What can hang from each mark
L: A E V
K: W
V: L
S: D Z
D: A K V
A: D
E: D W

Known rows, with every way that one mark hangs from another
(V (L E)): [ 0.715 -3.275  0.179 -0.751 -0.566  0.094 -1.583 -0.960  1.062  2.449
  4.308 -1.221  0.238 -1.173 -0.231  0.015  0.264  0.148  0.700 -1.352
 -0.464 -3.050]
(E D): [-0.552  0.280 -0.085 -1.415 -0.186 -1.220  0.314 -0.502  0.235 -0.033
 -1.016 -0.887  1.007  0.099 -0.043  0.639 -0.020  0.456  0.621  1.698
  0.515 -1.938]
(D (K W) V): [-0.261 -2.975 -0.279 -1.936  0.547  1.342 -1.984 -2.321  2.737  2.426
  3.812  2.805  0.584  0.359  0.210  0.845  1.258 -0.788 -0.729 -8.077
 -8.126  0.716]
(L E V): [ 0.278 -4.664  0.483 -2.232 -0.502 -0.318 -1.221 -1.786 -1.047  0.188
  1.376 -0.630  0.490  0.037  0.712 -0.759  0.392  0.721  1.395 -4.116
 -5.627 -2.016]
(E (D A) W): [-1.707  1.877  0.865 -4.199 -0.421 -2.157 -2.213 -1.753 -0.086  2.637
 -5.077 -0.756 -0.642  1.756  1.439 -0.472  0.099  0.393  3.819  4.222
  1.018 -1.312]
(E (D K V)): [-0.210 -2.080 -0.437 -3.178  0.459 -0.452 -1.851 -1.146  1.587  1.559
  0.798  0.822  1.275  0.135 -0.197  1.604  0.209  0.209 -0.824 -3.394
 -3.991 -2.120]
(A (D K)): [ 1.500 -1.211  0.641 -0.778  0.384  0.987 -1.405  0.233  1.697  3.898
 -0.915 -0.401  1.304 -1.710  0.884  2.099 -1.292 -0.749  0.086  2.009
 -2.789 -0.100]
(A (D K (V (L E)))): [ 1.321 -4.146  0.435 -2.687 -0.262  1.481 -3.691 -0.563  2.698  5.834
  2.098 -0.084  1.771 -1.570 -0.142  2.360 -0.865 -0.844 -0.579 -1.406
 -6.493 -1.920]
(A (D K (V L))): [ 1.278 -3.215  0.352 -2.390  0.199  1.386 -3.479 -0.177  2.594  5.274
  1.600  0.269  1.775 -1.055 -0.371  2.653 -1.052 -0.715 -0.883 -0.106
 -5.068 -1.245]
(V (L A (E W))): [ 0.816 -4.508  0.459 -0.903 -0.821  1.281 -2.706 -1.855  1.450  5.555
  3.297 -2.893 -0.271 -1.113  0.378 -1.429  0.305  0.177  2.131 -0.579
 -0.452 -3.398]
(V L): [ 0.772 -1.887  0.026 -0.426  0.088 -0.128 -1.122 -0.340  0.922  1.518
  3.406 -0.668  0.317 -0.361 -0.597  0.547 -0.025  0.325  0.424  0.736
  1.376 -2.049]
(S D): [-0.760  0.177  1.237 -1.781  0.000 -1.479 -0.370  0.711 -0.148 -0.483
  2.321  0.197  0.388 -1.402 -1.021 -0.919 -0.335 -0.126 -0.883 -0.019
 -1.084  0.777]
(V (L (E (D A) W))): [-0.380 -2.049  0.745 -3.442 -0.844 -1.350 -3.011 -2.155  0.949  4.170
  0.910 -1.662 -0.192 -0.042  0.670 -0.250  0.243  0.422  3.138  1.303
  0.023 -3.938]
(E W): [-0.947 -0.444  0.676 -0.874 -0.578  0.254 -1.522 -0.529 -0.090  2.202
 -3.464 -0.544 -1.367  0.756  1.966 -1.265  0.155  0.060  2.150  2.082
  1.287  0.201]
(A (D (K W) (V L))): [ 0.859 -3.169  0.453 -2.243 -0.071  1.656 -2.853 -1.519  3.534  5.493
  2.733  0.779  1.967 -0.983 -0.055  2.397 -0.280 -1.136 -0.178 -1.480
 -7.015 -0.582]
(A (D V)): [ 0.057 -0.400  0.401 -1.851 -0.842  1.130 -1.754  0.452  0.975  2.838
 -2.037 -0.031  1.580 -0.091 -0.732  1.638 -0.936 -0.934 -0.948  2.122
 -4.650  0.381]
(S Z): [-0.719  0.367  0.017  0.984  1.230 -1.809 -1.144  2.222 -0.741 -1.718
  1.777 -0.996  0.627 -1.430 -1.073 -0.098 -0.357 -0.239 -1.379 -1.107
  0.134  0.542]
(A (D (V L))): [ 0.477 -1.598  0.386 -2.190 -0.771  1.028 -2.490  0.206  1.618  4.030
  0.013 -0.423  1.741 -0.290 -1.105  2.035 -1.060 -0.665 -0.778  2.461
 -3.656 -0.961]
(V (L (E D W))): [-0.236 -3.343  0.604 -2.166 -1.093 -0.572 -2.310 -1.540  1.083  3.900
  1.374 -2.103  0.029 -0.709  1.002 -0.364  0.287  0.511  2.421  1.225
  0.806 -4.222]
(L (A D) (E W) V): [ 0.912 -5.903  1.302 -2.851 -1.345  1.710 -2.999 -2.428 -0.015  5.994
 -1.767 -3.512  0.921 -0.578  1.652 -1.405 -0.462  0.185  3.420  0.277
 -6.568 -2.209]
(A D): [ 0.602  0.487  0.717 -0.608 -0.580  0.655 -0.466  0.586  0.702  2.455
 -2.350 -1.048  1.309 -0.835  0.188  1.474 -1.260 -0.701  0.206  4.684
 -1.405  0.102]
(L (A (D K)) E): [ 2.090 -3.930  0.513 -0.584 -0.403  2.300 -1.783 -1.327  2.076  6.337
  1.804 -2.710  1.368 -2.872  0.387  0.216 -0.690 -0.893  0.495 -1.701
 -5.575 -2.015]
(A (D K V)): [ 0.908 -1.967  0.351 -2.117  0.142  1.458 -2.660  0.024  2.039  4.191
 -0.657  0.763  1.640 -0.916  0.019  2.297 -1.037 -0.926 -1.070 -0.591
 -5.994  0.083]
(L (E D W) V): [-0.971 -4.755  0.912 -4.110 -1.154 -1.130 -2.162 -2.612 -0.969  1.898
 -2.195 -1.667  0.192  0.614  2.191 -1.321  0.502  1.164  3.548 -1.023
 -4.173 -3.405]

Rows
[ 0.175 -5.728  0.439 -3.441 -0.147 -0.893 -1.214 -3.588  0.635  1.264
  2.738 -0.378  1.439 -0.429  1.519  0.038  0.945  0.745  2.379 -5.866
 -7.786 -3.348]  (L (E (D (K W))) V)
[ 0.058 -3.560  0.605 -1.317 -0.927  0.246 -2.493 -1.228  0.997  3.782
  2.032 -1.487 -0.668 -0.635  1.067 -0.792  0.305  0.168  2.107 -0.120
  0.279 -2.968]  (V (L (E W)))
[ 1.890 -2.589  0.291 -0.339 -0.220  1.361 -1.678 -0.460  1.895  5.070
  3.015 -2.693  1.516 -1.229 -1.166  0.835 -0.851 -0.115  0.522  3.127
 -0.228 -2.327]  (V (L (A D)))
[-0.208 -1.225  1.172 -5.596  1.122 -1.703 -4.392 -0.887  1.589  2.739
  5.647  2.122  0.542 -0.716 -2.113  0.454 -0.240 -0.271 -0.937 -4.827
 -5.759 -0.002]  (S (D A K (V L)))
[ 0.079 -0.445 -0.099 -4.487  1.338 -0.303 -4.000 -1.702  1.422  2.652
  1.374  2.986 -0.030  1.306 -0.783  1.262  0.179 -0.419 -0.350 -6.304
 -6.891  0.445]  (D A K V)
[-1.830 -0.836  0.698 -4.824 -1.387 -1.119 -3.335 -2.327  0.294  3.349
 -2.734 -0.453 -0.419  0.847  0.959 -0.882  0.618 -0.122  2.550 -1.278
 -4.170 -2.257]  (L (E (D A V) W))
[-2.299  2.057  1.172 -4.083  1.278 -3.833 -3.856  1.902 -0.769 -1.451
  3.747  0.939  0.986 -1.082 -3.418 -0.635 -0.506 -0.755 -2.349 -3.697
 -5.062  2.063]  (S (D A V) Z)
[ 2.008 -5.091  0.641 -1.859  0.484  1.748 -1.585 -2.599  1.516  4.475
  2.214 -1.459  2.219 -0.578  0.474  0.568 -0.343  0.009  1.764 -1.910
 -7.906 -0.721]  (L (A (D (K W))) V)
[ 2.356 -3.637  0.221 -0.534  0.405  1.550 -2.289 -0.769  2.589  5.956
  3.966 -2.297  1.447 -1.778 -0.727  1.270 -0.854 -0.147  0.452  1.387
 -1.110 -2.445]  (V (L (A (D K))))
[-2.013 -0.081  0.925 -2.174  0.914 -2.735 -2.818  2.682 -0.562 -1.903
  4.439  0.239  1.186 -2.059 -2.881 -0.817 -0.413 -0.629 -3.380 -3.811
 -4.104  1.554]  (S (D V) Z)
[ 0.091  0.726  0.126 -3.594  1.072 -2.053 -1.627 -1.674  1.105  1.815
 -0.226  0.460  0.664  0.364  0.174  1.545 -0.119  0.268  1.455 -0.573
 -1.631 -1.726]  (E (D A K))
[-0.596 -3.376  0.006 -2.751 -0.667  0.036 -1.466 -2.666  2.088  2.511
  2.621  0.339  1.152 -0.841  0.522  0.375  1.120 -0.389  0.489 -6.294
 -7.189 -2.531]  (L (E (D (K W) V)))
[ 0.825 -5.578  0.214 -2.903 -0.595 -0.069 -1.179 -2.908 -0.184  2.228
  2.184 -3.063  1.737 -0.398 -0.065 -1.060  0.346  1.038  1.944 -3.374
 -6.149 -4.076]  (L A (E D) V)
[-1.402 -0.461  0.519 -5.905  0.280 -1.280 -4.421 -2.420  1.309  4.224
 -3.298  0.938 -0.365  1.667  1.268  0.449  0.327  0.184  2.495 -1.065
 -3.577 -1.321]  (E (D A K V) W)
[-0.442  0.099 -0.038 -4.433  0.187 -0.806 -3.866 -1.412  0.913  2.279
  2.363  1.657  0.238  1.976 -2.204  0.943  0.142 -0.120  0.159 -2.432
 -4.181 -0.788]  (D A (V L))
[-0.395  0.806  0.285 -3.537  0.811 -1.804 -1.036 -3.045  1.907  2.037
  1.098  0.893  0.817  0.394  0.488  1.274  0.575 -0.085  2.189 -2.010
 -3.638 -1.116]  (E (D A (K W)))
[-1.429  0.423  1.107 -4.377  2.247 -3.453 -4.733  1.537  0.214 -0.151
  5.195  1.588  0.968 -1.907 -2.680 -0.001 -0.589 -0.802 -2.505 -6.209
 -6.559  1.762]  (S (D A K V) Z)
[ 0.496 -4.339  0.371 -1.754 -0.987  0.499 -2.478 -2.139  1.596  5.599
  2.625 -3.560  0.329 -0.987  0.323 -0.969  0.315  0.470  2.408  0.692
 -0.069 -4.625]  (V (L A (E D W)))
[-1.150 -1.842  0.812 -2.231  1.039 -2.095 -3.685  2.116  0.309  0.174
  7.341 -1.046  1.725 -2.424 -3.655 -0.846 -0.479 -0.410 -3.138 -3.792
 -3.684  0.016]  (S (D (V (L A))) Z)
[ 0.476 -4.110  0.187 -1.619 -0.303 -0.373 -1.449 -2.545  2.495  3.554
  5.579 -0.922  1.050 -1.540  0.454  0.674  0.764  0.136  1.591 -2.940
 -2.506 -4.028]  (V (L (E (D (K W)))))
[-0.174 -1.287 -0.013 -1.492  0.440 -0.730  0.053 -2.189  2.101  1.638
  1.634  0.257  1.132 -0.553  0.974  1.131  0.684  0.013  1.074 -2.082
 -2.591 -1.582]  (E (D (K W)))
[-0.949  0.077 -0.011 -4.903  0.529 -1.360 -2.331 -3.177  2.210  2.253
  1.353  1.979  1.199  1.225 -0.334  1.494  0.833 -0.329  1.113 -4.619
 -6.799 -0.943]  (E (D A (K W) V))
[-1.790 -0.053  0.607 -5.954 -0.644 -1.637 -4.280 -2.217  0.840  3.827
 -2.715 -0.094 -0.198  2.296  0.180  0.167  0.295  0.466  2.855  1.971
 -1.265 -2.406]  (E (D A (V L)) W)
[ 0.947 -4.520 -0.454 -2.563  0.988  0.990 -3.614 -0.984  2.416  3.367
  4.909  1.609  0.627 -0.281 -0.704  1.562  0.268 -0.016 -1.322 -6.051
 -4.658 -1.760]  (D K (V L))
[-0.896  1.143  1.353 -3.070  2.521 -4.001 -3.499  1.734 -0.102 -0.324
  4.976  0.529  0.660 -2.525 -1.854 -0.251 -0.871 -0.564 -1.370 -3.587
 -3.236  1.630]  (S (D A K) Z)
[-2.309  1.188  0.555 -5.587 -0.687 -1.647 -3.485 -1.998  0.312  2.891
 -4.829  0.311 -0.436  2.531  0.549 -0.173  0.336  0.157  2.510  1.627
 -2.245 -1.126]  (E (D A V) W)
[ 0.933 -1.181  0.730 -0.651  0.112  1.186 -0.748 -1.104  2.568  4.101
  0.435  0.110  1.497 -1.469  1.218  1.886 -0.511 -1.154  0.911  0.655
 -4.702  0.553]  (A (D (K W)))
[ 0.015 -5.967  0.721 -3.573 -1.038  0.159 -2.387 -3.336 -0.290  3.876
 -0.625 -3.401  0.625  0.174  1.459 -2.064  0.519  1.133  3.705 -1.714
 -4.933 -3.949]  (L A (E D W) V)
[ 1.195 -5.809  0.234 -1.828 -0.400  0.995 -1.379 -2.489 -0.460  2.153
  3.066 -2.281  0.979 -0.490  0.042 -1.589  0.381  0.678  1.486 -4.814
 -6.569 -2.477]  (L A E V)
[ 0.447 -6.256  0.720 -2.597 -0.836  1.152 -2.611 -2.857 -0.598  3.852
  0.157 -2.658 -0.181  0.117  1.501 -2.598  0.522  0.754  3.171 -3.233
 -5.577 -2.371]  (L A (E W) V)
[ 1.513 -5.323 -0.613 -2.183  1.016  1.809 -3.788 -1.470  2.795  4.711
  5.910  0.550  0.914 -0.555 -1.212  0.978  0.256 -0.041 -1.318 -6.324
 -5.258 -1.979]  (D K (V (L A)))
[ 1.056 -4.005 -0.007 -1.293 -0.665  0.262 -1.586 -1.786  1.665  4.101
  4.826 -3.217  1.249 -1.504 -0.878 -0.200  0.149  0.409  1.093 -0.783
 -0.889 -4.753]  (V (L A (E D)))
[ 0.867 -5.228 -0.422 -1.940  0.685  2.104 -3.115 -3.059  3.922  4.978
  7.517  1.204  1.101 -0.318 -0.783  0.747  1.184 -0.542 -0.435 -8.122
 -7.481 -1.221]  (D (K W) (V (L A)))
[-0.637 -0.004  1.164 -5.312  1.066 -1.662 -3.656 -0.684  0.961  1.668
  3.524  2.536  0.377 -0.520 -1.650  0.157 -0.218 -0.515 -1.108 -5.205
 -6.468  1.240]  (S (D A K V))
